Each row comes from the steps of one path. Every step used is in the known rows, and no mark comes twice. Write the path behind each row, first mark first.
In the rows, zero is written as 128.
Known rows
lalub > farus > ledo > nodat: [123  34  96 117 134 102 157 131  76 108 103 166 106 146  84 128 188 140
 153 126 132 144 106 161 134  88 103 118  82 144]
nodat > kitoz > pibot > farus > zeli: [137 114 155 157  98 113 137 183  80  85  86 110 121 144 148 170 201 121
 145 142 102 154 153 164  84  93 151  59 153 122]
zolun > kire > turup: [141  95 114 140 174 111 106 122 115 109 102 189  85 138 127 146 149 138
 126 121 119 121 144 143 134  97 144  90 139 113]
kire > turup: [127 111 109 114 162 121 121 128 106 128 104 168  76 160 121 151 125 135
 128 137 117 133 136 147 124  95 144 107 144 116]
nodat > kitoz: [142 112 129 128 114 116 110 139 109 112 101 111  78 165 123 159 147 143
 129 145 104 123 144 166 108  89 147 127 125 126]
ledo > nodat > kitoz > pibot > farus: [146  90 145 136 130  96 152 168  63  80  89  88 124 117 127 159 200 159
 141 147 113 138 147 174  70  32 139  84 138 146]
lalub > farus > turup: [115 112 132 110 141  86 125 136  78 113 116 174 100 164 131 160 157 157
 123 144 122 177 144 140 158 122 108 129  94 116]
farus > lalub: [137 113 118 126 140  99 156 104 106 136 111 155 102 149 134 118 166 112
 127 150 124 158 127 164 139 130 125 123 131 131]
lalub > farus > zeli: [116  82 119 138 107 104 150 152  81 107 109 147 116 193 120 124 170 112
 150 106 105 173 123 153 150 131 129 104 124 111]
farus > zeli > gulif > zolun > kire > turup: [139 148 159 136 169 122 133 155  74  92  93 229 117 152 158 144 189  99
 152 120  87 129 121 150 188 150 160  39 121 124]
gulif > zeli > farus: [110 156 112 131 131 109 155 138  61 126  91 110 131 154 153 127 141 119
 152 154  88  87 105 150 167 115 123  85 112 105]
nodat > kitoz > pibot: [146 114 139 128 113  94  98 131 100  85  98  93  83 147 139 155 156 134
 138 162 123 119 152 159  70  49 149 102 145 112]
kitoz > nodat: [145 110 150 130 122  97 125 131 106 106 145 104 120 160 144 145 154 111
 123 160 110 107 111 170 107  80 112 125 148 108]
nodat > ledo > farus > lalub: [151 113 133 134 159 107 150 121  86 120 102 141 108 188 145 102 153  90
  98 141 129 168 124 159  78 109 136 156  97  88]
turup > kire: [123 104 121 123 104 117 121 138 153 128 113  87  87 139 110 154 136 144
 124 166 120 128 119 140 110  73 139 177 131 133]
ledo > farus > pibot: [135  75 164 132 151 121 144 158 119  99  79 126  80 151 145 112 157 128
 119 130 126 148 132 156 114 121 122 153 121  99]
nodat > ledo > farus: [141 101 133 132 154 127 120 148  94 108 105 102 104 187 142 133 134 109
 101 135 118 143 130 145  68  81 135 169 104  79]
lalub > farus > pibot: [135  94 148 125 132 102 139 157  82 105  99 127  89 172 130 148 173 147
 142 148 125 174 137 163 155 129 120 122 119 117]
pibot > farus: [122 122 140 138 145 132 142 165 105 132 102 112 129 133 132 186 158 144
 125 142 113 148 135 150 137 101 122 128 115 138]
ledo > nodat > kitoz > pibot: [155  74 130 127 119  90 132 135  69  72  94  98  96 130 125 118 183 144
 150 147 120 117 138 175  69  33 143 100 149 126]
lalub > farus > ledo > nodat > kitoz: [139  43 107 117 112  99 138 133  67 101  95 158  83 157  79 136 199 167
 153 125 123 143 120 176 110  72 117  99  82 143]
ledo > nodat: [134  70 112 121 144 115 158 138  81 119 109 127 117 137 122 120 157 133
 141 124 114 127 115 165 122  88 120 129 131 135]
nodat > ledo > farus > turup > kire: [133 123 144 121 141 109 110 151 125 117 114 137  82 164 131 148 136 145
  79 165 127 151 133 125  65  87 133 195  84  89]
zeli > farus > turup: [113 150 130 124 176  93 125 123  46 130 112 160  99 159 130 151 180 144
 127 161  89 129 129 138 164 130 105 116 107 121]
gulif > zeli > farus > turup: [109 176 129 116 143  98 152 130  50 123  97 168 123 141 158 141 149 136
 133 168  97 106 121 145 191 144 113  79  96  94]
lalub > farus > zeli > gulif > zolun > kire > turup: [127 137 156 138 159 101 132 166  54  82  89 228 124 184 144 142 197 112
 157 102  90 160 119 140 208 127 158  34 101 126]
kitoz > nodat > ledo > farus > zeli > gulif > bamazi: [148 168 177 125 125 106 150 173  46 112 136 128 177 210 176 111 167  59
 118 134 102 131 114 172 108  99 111 109 102  82]
farus > zeli > gulif: [128 121 148 131 132 125 140 141  68 130 103 130 121 171 158 127 169  94
 149 126  93 146 116 152 142 152 143 102 108 129]
nodat > kitoz > pibot > farus > zeli > gulif: [138 143 186 146 115 114 130 177  56  93  82  87 127 158 162 170 200 121
 154 144  95 153 143 158  97  99 159  61 117 133]
kitoz > pibot > farus > ledo: [127  93 141 128 138 119 126 145 122  99  97 120 119  91 128 205 188 127
 141 180 144 138 139 142  97  80 109  89 109 137]
pibot > farus > turup: [119 142 145 129 158 119 133 161  99 129 114 159 121 116 146 197 168 161
 107 157 112 166 151 142 152 127 109 119 103 133]
zolun > gulif: [145 128 106 149 149 134 131 125 113 121 111 109 122 174 134 136 146 118
 165 122 107 121 128 159 129 112 139 114 110 116]
kitoz > nodat > ledo > farus > zeli > gulif: [153 128 192 141 132 112 126 164  39  97 129 109 140 226 178 106 173  56
 110 129  84 130 104 164  66 111 139 120 101  73]

Which path is each row?
[141  75 105 128 143 104 138 124  38 118  85 147  87 153  79 125 220 154
 160 145  93  91 109 178 109  92 116  99  99 143] => zeli > farus > ledo > nodat > kitoz
[127 168 171 109 150 132 129 154  88 112 102 117 124 147 159 164 159 121
 143 161 100 124 112 150 173 107 136 117  90 145] => zeli > gulif > zolun
[127 119 173 141 186 118 134 172  87  75  73 220 114 165 163 104 177  96
 140  93  98 135 110 135 165 117 155  65 102 105] => ledo > farus > zeli > gulif > zolun > kire > turup
[119 166 113 130 140  91 183 106  51 132  92 153 127 158 149  97 161 103
 144 159 100 115 103 162 178 141 130  71 115 116] => gulif > zeli > farus > lalub
[158 114 162 134 140 109 120 154  81  88 141  90 129 195 152 126 147  97
  96 149 113 115 114 165  54  62 123 155 113  71] => kitoz > nodat > ledo > farus
[149 176 125 152 146 120 178 150  54 115  83 110 127 169 156 120 173 117
 188 143  83  95 117 178 175 162 137  51 104  98] => zolun > gulif > zeli > farus > pibot
[124 105 148 150 122 112 157 170  90  93 103 111 143 128 154 168 192  99
 150 144 114 160 138 151 104 106 135  78 153 116] => kitoz > pibot > farus > zeli
[123 156 165 120 130 135 141 166  78 108 104 152 135 162 173 147 181  87
 158 138  84 142 106 156 180 156 141  85 109 130] => farus > zeli > gulif > zolun
[123  86 135 134 161 101 164 121 119 121  95 149  93 160 137  74 155 106
 113 127 135 157 119 151 116 108 121 148 107 107] => ledo > farus > lalub
[126 120 151 133 143 109 130 163 103  92 101  88 134 111 144 190 163 132
 135 164 133 147 143 146  98  61 123 100 138 133] => kitoz > pibot > farus
[143  40 119 119 108  79 130 132  59  70  92 135  84 146  87 146 208 152
 162 142 145 135 129 173  79  37 122  84 101 135] => lalub > farus > ledo > nodat > kitoz > pibot
[112  96 160 138 145 125 142 156  88 114  86 120 116 183 158  86 157  88
 134 102 101 150 108 138 128 126 134 133  91 105] => ledo > farus > zeli > gulif
[135 185 100 154 152 103 191 102  54 132  93 137 146 177 146  82 164  95
 183 137  93 109 102 171 174 148 144  59  92 110] => zolun > gulif > zeli > farus > lalub
[139 101 146 130 117 113 107 158 114  92  85 122  93 111 118 217 202 149
 139 180 131 132 150 161  74  69 127  76 109 138] => nodat > kitoz > pibot > farus > ledo
[119 136 161 124 158  98 132 154  90  95 110 145 124  98 159 201 187 150
 118 173 133 162 159 139 119  88 112  90 122 124] => kitoz > pibot > farus > turup
[167 136 148 129 119 108 113 135  62 107 157 104 126 187 150 167 163  97
 107 176 105 114 121 178  76  84 125 130 139  93] => kitoz > nodat > ledo
[117 137 167 141 140 136 153 176  71 131  98 116 146 158 162 163 187 107
 143 127  86 166 122 142 149 148 135  92  99 145] => pibot > farus > zeli > gulif
[123 174 138 103 139 119 134 135  88 148 109 115 142 150 142 153 141 127
 140 144 127 131 133 149 179  94 111 119  99 142] => zeli > gulif > bamazi
[175 112 188 135 140 103 128 165  73  84 126 105 108 186 165 129 174 102
  92 166 112 130 124 183  60 102 124 137 134  67] => kitoz > nodat > ledo > farus > pibot
[136  92 132 145 133 128 143 160  79 108 105 135 115 199 156 111 155  76
 117 111 102 153 123 152  77 130 140 138 122  69] => nodat > ledo > farus > zeli
[131  55 130 125 148 111 157 150  85  99 102 133 134  75 115 171 214 136
 152 162 146 134 125 167  90  67 105  73 109 148] => kitoz > pibot > farus > ledo > nodat
[120 120 135 114 124 104 121 129 145 131 125 143  79 126 119 165 145 162
 112 175 124 147 133 133 126 102 126 167 112 131] => farus > turup > kire
[131  58 120 124 151 136 166 160  93 126 101 156 126  94 100 172 199 147
 142 141 126 134 115 166 127 105  99 103  96 164] => pibot > farus > ledo > nodat
[141  73 119 123 139  82 131 117  28  83  84 122  94 132  95 130 233 142
 170 164 106  89 114 174  78  53 120  69 119 134] => zeli > farus > ledo > nodat > kitoz > pibot
[140 168  94 135 137 124 154 135 119 132 120 123 154 161 128 141 138 118
 174 123 127 124 146 164 162 100 112 115 114 122] => zolun > gulif > bamazi
[137  99 112 120 111  87 154 130  37  79  74 133 110 113 121 122 200 132
 171 164 110  67 106 181 108  66 124  28 104 116] => gulif > zeli > farus > ledo > nodat > kitoz > pibot
[153  47 117 118 115  95 129 124  88  75  91 137  81 111 112 146 202 137
 157 157 137 108 130 179  63  52 131  83 123 131] => farus > ledo > nodat > kitoz > pibot
[121  98  91 117 133 114 186 132  51 122  85 159 131 120 119 112 178 119
 165 151 101  72  83 168 162 118 106  67  85 121] => gulif > zeli > farus > ledo > nodat
[130 153 136 128 131 117 168 152  56 118  80 118 113 146 157 130 163 123
 149 170  91 100 116 172 180 150 125  73 123 104] => gulif > zeli > farus > pibot
[115  68 129 143 134 122 150 159 115 104  91 136 103 169 146  87 149  90
 133  97 105 147 116 142 113 127 127 138 127  88] => ledo > farus > zeli
[137 156 181 129 149 140 137 189  57  92  99 131 139 197 179 126 176  71
 128 125  88 145 106 154 125 140 147 111  78  94] => nodat > ledo > farus > zeli > gulif > zolun
[151  76 118 129 121 108 140 145  77 107  99 126  90 151 114 114 173 154
 138 124 100 118 129 185 106  74 143 119 128 138] => ledo > nodat > kitoz
[116 132 179 126 153 131 148 181  84  93  84 147 132 168 173 105 171  88
 143 113  90 143  99 143 160 133 136 109  86 111] => ledo > farus > zeli > gulif > zolun
